Each row was made from one walk, in order. Every step used is in the known rows, and no mark comes twice. Write each row's walk.
In the rows, zero is written as 128.
Known rows:
kaza/dekit/mebev/tepaliz/nipon/gumo/tugot: [111 207 149 100 214  93 149 164 106  47 109 120 186 148 177  84 120 119
 110 155 167 190 113 152 113 121  95 186 161 121 138  36 107 122  82  79
 139 145 162 133 102 114 118  68 181]
mebev/tepaliz/suzuris/gumo: [110 167 147 131 216 136 151 157 112  82  99 152 206 149 144  95 117 110
 140 156 126 156  92 154 146 137 121 187 170 146 138  76 131 130 153 109
 133 148 164 146 136 111 122  92 160]
saze/gumo/mebev: [134 141 131 114 152 158 140 136 114  78 188  78 158 154 174 102 128 103
 128 180 131 153  88 140 116 137 134 151 126 110 140  99 123 141  85 112
 120 157 129 137 127 148 112 120 120]
kaza/dekit/mebev/tepaliz: [ 97 182 141 111 155  89 167 178 143  33 131 132 180 178 145  83 127 122
 117 166 157 188 165 167 121 129 117 198 166 136 157  71 115 150  98 105
 145 131 152  91 135 104  99  83 132]
tugot/gumo: [110 151 129 128 150 149 152 141  87  83 160  96 150 164 165 106 129  88
 122 167 104 167 103 132 103 133 117 134 138 146 125  80 107 163  90 122
 145 142 138 112 126 132 105  89 130]
kaza/dekit/mebev: [100 171 129 101 146  98 163 163 141  54 157 102 163 180 149  78 130 130
 122 169 154 179 160 154 102 132 113 177 152 144 145  78 109 159  86 108
 142 131 148  94 141 108  96  99 134]
vini/tepaliz: [109 157 151 130 180 142 138 144 142  99 147 125 185 144 146  97 119 108
 138 165 128 143  97 145 123 134 113 154 153 128 129  92 124 156 122 123
 134 146 121 130 127 128  97 110 157]
gatol/saze/gumo/mebev: [137 127 138 111 137 153 138 114 129 105 202  83 149 154 174  92 144  85
 129 180 108 164 101 130 116 136 136 146 117 100 142 108 142 151  88 112
 126 157 148 123 122 148  94 122 118]
kaza/dekit/mebev/tepaliz/suzuris: [104 176 147 106 188  83 171 175 144  35 113 148 195 173 146  83 124 132
 130 158 156 177 152 175 131 126 109 203 171 139 159  73 118 145 110 101
 149 121 173 115 144 101 108  93 155]
tetem/gumo/saze: [130 133 106 145 117 170 162 119  88  96 156  79 135 152 154 108 136  91
 125 178 129 178 101 136  94 148 105 121 143 134 134  67 116 159  89 140
 158 138 105 128 120 131 128  81 129]
tepaliz/mebev/dekit/kaza: [ 88 166 130 115 165 107 156 158 170  77 130 131 187 177 161 109 117 132
 114 145 176 156 143 182 100 129 132 187 182 143 142  76 119 170  85 122
 161 164 132 116 133 121  80 110 166]
gatol/saze/gumo/nipon/tepaliz/vini: [131 141 171 107 194 169 124 107 140 142 202 113 182 131 159  79 120  79
 144 160 113 144  49 128 129 127 127 151 134  73 156 129 133 129 136  86
 142 156 160 153 105 148 116 121 163]
nipon/tepaliz/vini: [110 145 152 125 206 157 129 133 152 100 134 126 206 147 146  85  95 114
 144 144 135 131  76 153 125 135  91 150 169 112 146 101 122 137 129 108
 153 152 139 156 113 118 109 105 176]
suzuris/mebev/tepaliz: [104 167 160 129 171 141 152 163 128  65 110 151 198 151 142  98 114 108
 125 150 131 162  93 168 142 122 124 168 158 127 132  82 120 156 122 104
 137 166 140 118 120 118 104  84 148]
mebev/tepaliz/nipon: [103 181 171 123 202 144 159 162 127  79 125 148 193 154 144  85  93 103
 115 156 138 145  96 155 144 120 119 186 156 119 143  73 118 131 123 106
 135 152 150 135 130 117 115  90 161]
kaza/dekit/mebev/tepaliz/nipon/gumo/suzuris: [120 214 155  90 215  86 148 167 124  63 126 147 190 139 158  76 136 131
 111 156 174 183 103 155 122 121 120 195 159 130 163  61  92 135  97  85
 113 132 173 144 107 113 119  84 159]
nipon/gumo/suzuris: [134 177 135 120 185 144 129 139 103 101 165 107 161 134 170 112 149 107
 118 160 133 153  76 132 111 140 119 138 136 139 129  85 112 148  98 127
 114 138 137 139 106 141 111  97 131]
dekit/mebev/tepaliz/nipon/gumo/tapaguk: [117 196 167 106 213 115 135 160  92  44 131 133 184 139 177 105 113 116
 116 154 151 174  89 150 129 126  98 170 154 114 131  33 112 123  99  77
 133 147 157 144 117 114 124  66 182]
suzuris/gumo: [104 162 129 126 175 151 143 146 109 101 143 105 175 155 148  88 124 110
 131 168 125 159 100 135 118 141 125 160 150 153 124  80 121 145 127 117
 127 157 137 124 134 118 111  98 138]
tapaguk/gumo: [112 144 122 130 152 152 157 131  80  83 160  93 157 161 165 115 132  92
 125 171 116 166  99 142 111 141 112 141 137 143 129  78 111 158  90 122
 146 141 135 117 120 128 109  93 130]
ruta/gumo/mebev: [129 138 120 127 144 153 148 125  97  67 154  76 142 153 184 110 141  83
 132 177 122 165  92 142  93 142 110 138 143 141 147  89 103 159  67 129
 137 147 124 128 125 127 127  94 123]
gumo/suzuris/mebev: [123 173 149 116 159 147 149 140 122  90 144 120 171 136 157  97 145 116
 130 146 119 155  68 149 115 128 125 140 140 127 143 103 103 165 104 114
 116 149 133 145 115 132 113 114 133]
tepaliz/suzuris/mebev/dekit: [102 147 153 118 193 136 147 153 138  84  98 145 209 149 146 110 116 131
 146 128 138 152  96 178 125 124 126 166 173 138 134  85 124 165 119 110
 153 173 148 152 131 114  98 105 178]
gatol/saze/gumo: [115 134 146 114 139 153 148 126 126 122 204  98 152 162 155  93 133  77
 117 175  99 165 121 133 125 126 138 145 114 108 120 100 154 144 112 111
 142 149 156 104 128 148  84 114 133]
tetem/gumo/tugot: [123 153 116 142 135 153 157 124  66  70 151  61 140 151 179 126 138  69
 118 168 100 182  90 136  94 140  88 124 132 124 120  72 123 148  75 125
 157 139 119 129 104 136 126  88 144]
tetem/gumo/nipon: [128 162 133 128 147 161 156 130  73  88 184  84 141 143 164 115 139  76
 125 181 120 169  68 129 104 140 121 145 128 131 141  97  99 157  90 119
 139 141 125 121 120 134 141  95 125]
gatol/saze/gumo/nipon/tepaliz: [136 146 168 109 165 163 127 119 118 133 214 101 160 142 172  83 133  81
 134 171 109 152  63 127 126 127 137 147 131  88 145 124 132 132 124 102
 133 151 148 129 107 157 112 121 142]
mebev/dekit: [ 97 154 138 132 158 139 144 157 135  82 143 113 177 166 149 114 119 110
 124 149 140 158 132 161 109 135 128 166 166 138 140  81 130 157 100 137
 152 163 122 117 133 122  88  96 140]
tugot/gumo/saze: [123 142 112 137 128 167 156 125  88  97 157  85 132 158 163 101 136  98
 126 171 120 173 101 125  90 142 111 117 146 139 134  66 103 163  87 137
 151 138 112 123 126 138 117  80 121]
nipon/tepaliz/suzuris/gumo/mebev/dekit/kaza: [116 155 134 118 207 106 123 146 134  85  91 131 219 151 177  78 121 151
 158 146 174 153  80 181  93 146 110 190 221 154 168  97 105 141 111 108
 145 165 142 181 113 104 122 124 178]
gatol/saze/gumo/nipon/tepaliz/mebev: [141 141 160  99 184 161 127 110 148 128 204 110 174 140 177  93 130  92
 135 157 121 146  54 135 133 122 145 156 135  80 148 115 131 144 124  98
 129 166 154 141 110 163 103 128 166]
tetem/gumo/saze/gatol: [138 120 108 138 103 165 155 101 101 115 172  90 127 162 150 103 151  71
 122 180 111 190 113 129  99 150 106 117 135 128 137  86 131 170  89 145
 161 138 121 112 112 131 108  83 122]
ruta/gumo/mebev/dekit: [119 135 120 132 144 141 141 131 108  65 134  84 156 154 181 126 141  86
 135 161 135 176 108 161  83 141 122 152 169 142 159  81 111 165  63 137
 150 165 116 135 122 124 114  89 129]
nipon/gumo/suzuris/mebev/dekit/kaza: [109 187 141 110 173 104 131 157 121  98 120 140 190 135 169 106 147 134
 118 141 172 174  88 175  89 129 133 161 174 153 134  84  99 168  83 102
 136 163 138 142  94 125  99  99 154]
dekit/mebev/tepaliz/nipon: [104 188 172 105 194 113 153 170 136  51 130 153 193 157 140  79  92 124
 115 155 146 158 121 156 142 125 117 198 157 116 156  58 111 132 118  89
 133 144 161 128 141 102 116  89 159]

Which walk is each row?
[107 177 151 109 191 119 135 149 161  86 141 133 196 158 177  99 117 136
 131 137 186 143  83 177 101 130 131 189 199 125 168  99  96 157  97 113
 151 165 123 140 114 130 108 119 177]
gumo/nipon/tepaliz/mebev/dekit/kaza
[113 163 159 133 200 136 158 160 127  66 117 152 195 159 149 103 111 108
 130 154 127 144 107 163 146 130 111 178 161 130 141  83 132 137 130 121
 146 136 157 132 138 119 112  94 155]
mebev/tepaliz/suzuris
[143 140 174 105 197 160 130 116 119 135 195 118 177 138 173  82 131  91
 147 161 106 140  50 134 136 125 130 153 137  90 148 126 133 125 138  96
 136 143 170 153 116 153 121 132 165]
gatol/saze/gumo/nipon/tepaliz/suzuris
[122 159 175 112 219 147 125 146 130  95 109 149 218 129 162 100 117 135
 162 123 147 140  36 173 125 123 124 167 192 119 159 110 100 153 132 103
 143 177 141 177 110 123 126 113 188]
gumo/nipon/tepaliz/suzuris/mebev/dekit
[133 129 116 133 114 164 150 107 102 115 173  95 122 168 160  96 151  76
 123 172 102 185 114 119  94 143 114 112 138 134 136  85 118 173  86 144
 156 137 129 106 118 138  98  81 114]
tugot/gumo/saze/gatol
[116 152 142 123 144 162 152 139  85  74 191  70 145 158 182 119 134  83
 120 172 111 164  94 142 113 129 116 133 119 106 116  84 138 130  92 108
 138 142 127 131 126 153 116 105 146]
saze/gumo/tapaguk
[132 149 156 103 140 150 145 121 125 127 187 115 160 134 159  92 157  87
 125 157  91 171  75 140 123 119 147 135 111  98 134 117 135 160 113  96
 118 154 159 138 107 154  95 125 133]
gatol/saze/gumo/suzuris/mebev
[122 183 148 116 218 155 134 133  86 101 138  93 168 135 184 101 113 103
 115 154 135 149  64 125 111 129  95 139 138 121 108  54 114 124  90 101
 133 159 141 154 102 135 119  86 182]
tepaliz/nipon/gumo/tugot
[103 151 142 123 200 129 132 143 181  91 117 142 210 144 146 124 117 125
 141 133 154 147 104 172 120 129 132 175 181 119 144  76 130 172 118 127
 145 177 118 147 127 132  75 111 188]
vini/tepaliz/mebev/dekit
[137 156 158 117 207 154 135 131  81  95 152 115 174 140 182  98 128 101
 152 154 112 144  32 134 114 131 107 141 160 129 151 106  87 143 115 109
 138 135 151 162 115 138 141 108 162]
tugot/gumo/nipon/tepaliz/suzuris
[141 138 181  95 199 160 129 116 121 135 172 134 193 126 169  77 131 102
 156 151 105 146  28 143 141 117 133 148 140  87 141 129 124 140 143  74
 133 163 174 163 107 150 120 130 181]
gatol/saze/gumo/nipon/tepaliz/suzuris/mebev
[ 89 162 152 112 179 107 158 163 143  83  97 154 208 162 153  94 117 141
 134 137 161 156 115 190 107 125 121 179 186 152 134  90 113 167 102  99
 165 162 151 137 132 107  97 112 180]
tepaliz/suzuris/mebev/dekit/kaza
[127 182 149 110 200 129 137 150 119  76 125 146 181 138 149  84 103 135
 117 161 176 169 103 142 127 136 112 170 165 119 145  27 107 130 113  94
 136 151 144 142 123 114 124  64 164]
dekit/mebev/tepaliz/nipon/gumo/saze
[119 139 148 122 128 157 150 118 101 103 207  75 135 158 182 110 149  65
 120 173  89 174 107 132 113 126 120 127 112  96 117  91 156 141  96 107
 146 142 144 117 122 153  97 106 144]
gatol/saze/gumo/tapaguk
[120 154 130 128 139 137 147 136  96  82 123 113 175 129 153 128 155  96
 131 142 121 190  72 170  97 129 129 143 156 133 150  90 107 179  91 118
 142 165 125 157  97 126 116  99 145]
tetem/gumo/suzuris/mebev/dekit
[121 189 171 113 193 141 156 147  91  80 107 156 185 125 160  91 129  96
 123 140 110 171  36 154 127 111 128 158 148 121 154  82  84 156 110  85
 117 154 159 168 100 128 130  89 159]
tugot/gumo/suzuris/mebev/tepaliz/nipon
[ 92 178 144 109 185  94 164 167 166  43 118 144 200 166 132  80 114 120
 128 156 164 181 149 169 125 128 108 202 168 120 167  76 116 147 108  91
 153 135 165 114 135  97 102  82 152]
kaza/dekit/mebev/tepaliz/vini
[128 167 133 126 147 143 150 134  83  87 168  95 140 148 171 111 154  86
 121 160  98 169  80 130  96 134 120 128 132 138 144  96  97 163  86 131
 124 125 136 136 115 142 118 103 115]
tugot/gumo/suzuris
[119 184 160 102 222 137 125 146 117 113 111 145 204 115 158 102 128 128
 128 126 157 157  46 160 116 119 137 157 163 129 137  72  99 155 105  94
 116 185 145 181  95 126 110  96 182]
tepaliz/nipon/gumo/suzuris/mebev/dekit
[123 184 159 119 240 146 121 130 104 113 124 113 191 114 178  99 111 103
 130 154 137 145  46 127 114 128  92 140 149 112 109  57 114 129 106  94
 127 160 133 173  93 138 115  94 206]
vini/tepaliz/nipon/gumo/tugot
[ 83 170 137 126 144 110 154 166 140  82 140 122 176 179 156  98 119 120
 112 159 163 163 151 175  92 133 124 180 177 153 140  85 120 159  83 127
 165 149 127 104 133 114  90 103 143]
mebev/dekit/kaza
[128 162 146 124 192 146 156 132  88  59 125 121 183 144 175 100 116  96
 131 167 140 164  59 152 127 133 114 174 154 119 166  71  94 143  84 101
 124 157 145 160 110 118 134  90 143]
tapaguk/gumo/mebev/tepaliz/nipon
[125 165 135 124 159 163 155 127  68  89 184  88 143 148 174 115 142  87
 131 178 122 165  65 126 108 143 126 148 131 134 147  92  91 156  88 117
 130 141 131 121 121 138 134  97 117]
tapaguk/gumo/nipon
[113 164 136 111 182 121 140 134 118  84 139 120 191 154 189 115 129 120
 134 146 176 165  68 176  94 135 127 179 194 132 170  89  85 163  82 107
 158 163 127 148  99 131 118 111 173]
tapaguk/gumo/nipon/tepaliz/mebev/dekit/kaza
[130 135 126 131 125 165 150 113 140 117 175 105 135 168 149  88 141  95
 124 170 123 165 127 127 109 147 114 129 144 125 141  92 134 163 100 151
 150 140 122 105 127 132  93  94 117]
gumo/saze/gatol
[130 168 143 134 148 138 158 142  88  64 117 136 178 127 153 117 149  83
 123 153 112 188  59 167 125 127 120 150 145 124 149  90 107 166 107 107
 131 145 137 147  94 127 130  87 137]
tetem/gumo/suzuris/mebev/tepaliz
[122 183 164 115 195 145 161 137  83  79 108 152 194 123 159  99 132  98
 127 144 121 171  32 162 136 117 124 164 150 117 159  78  87 152 109  85
 117 154 157 174  95 124 135  94 158]
tapaguk/gumo/suzuris/mebev/tepaliz/nipon
[123 193 163 106 216 115 144 162 107  62 130 153 194 138 150  92 127 127
 146 162 138 168  82 141 141 141 133 207 165 133 167  76 103 130 146  88
 118 139 170 141 148 106 146  95 145]
dekit/mebev/tepaliz/suzuris/gumo/nipon
[106 176 153 119 160 108 150 171 134  36 142 141 181 166 145  99 112 118
 118 160 137 170 143 157 134 134 118 185 157 126 152  67 123 144 111 109
 140 136 147 100 140 109 104  85 130]
dekit/mebev/tepaliz
[123 144 162 115 208 150 130 134 100  93 104 134 201 124 176 112 129 105
 162 132 132 158  34 176 109 122 119 154 189 130 158 102  92 154 118 101
 158 170 142 176 107 124 141  96 193]
ruta/gumo/nipon/tepaliz/suzuris/mebev/dekit
[119 194 161 127 227 144 136 148  89  79 114 125 185 133 179 104 107  92
 110 150 139 159  67 140 129 124  98 162 151 114 120  46 121 115 101  98
 136 159 146 151  96 132 123  70 180]
mebev/tepaliz/nipon/gumo/tugot
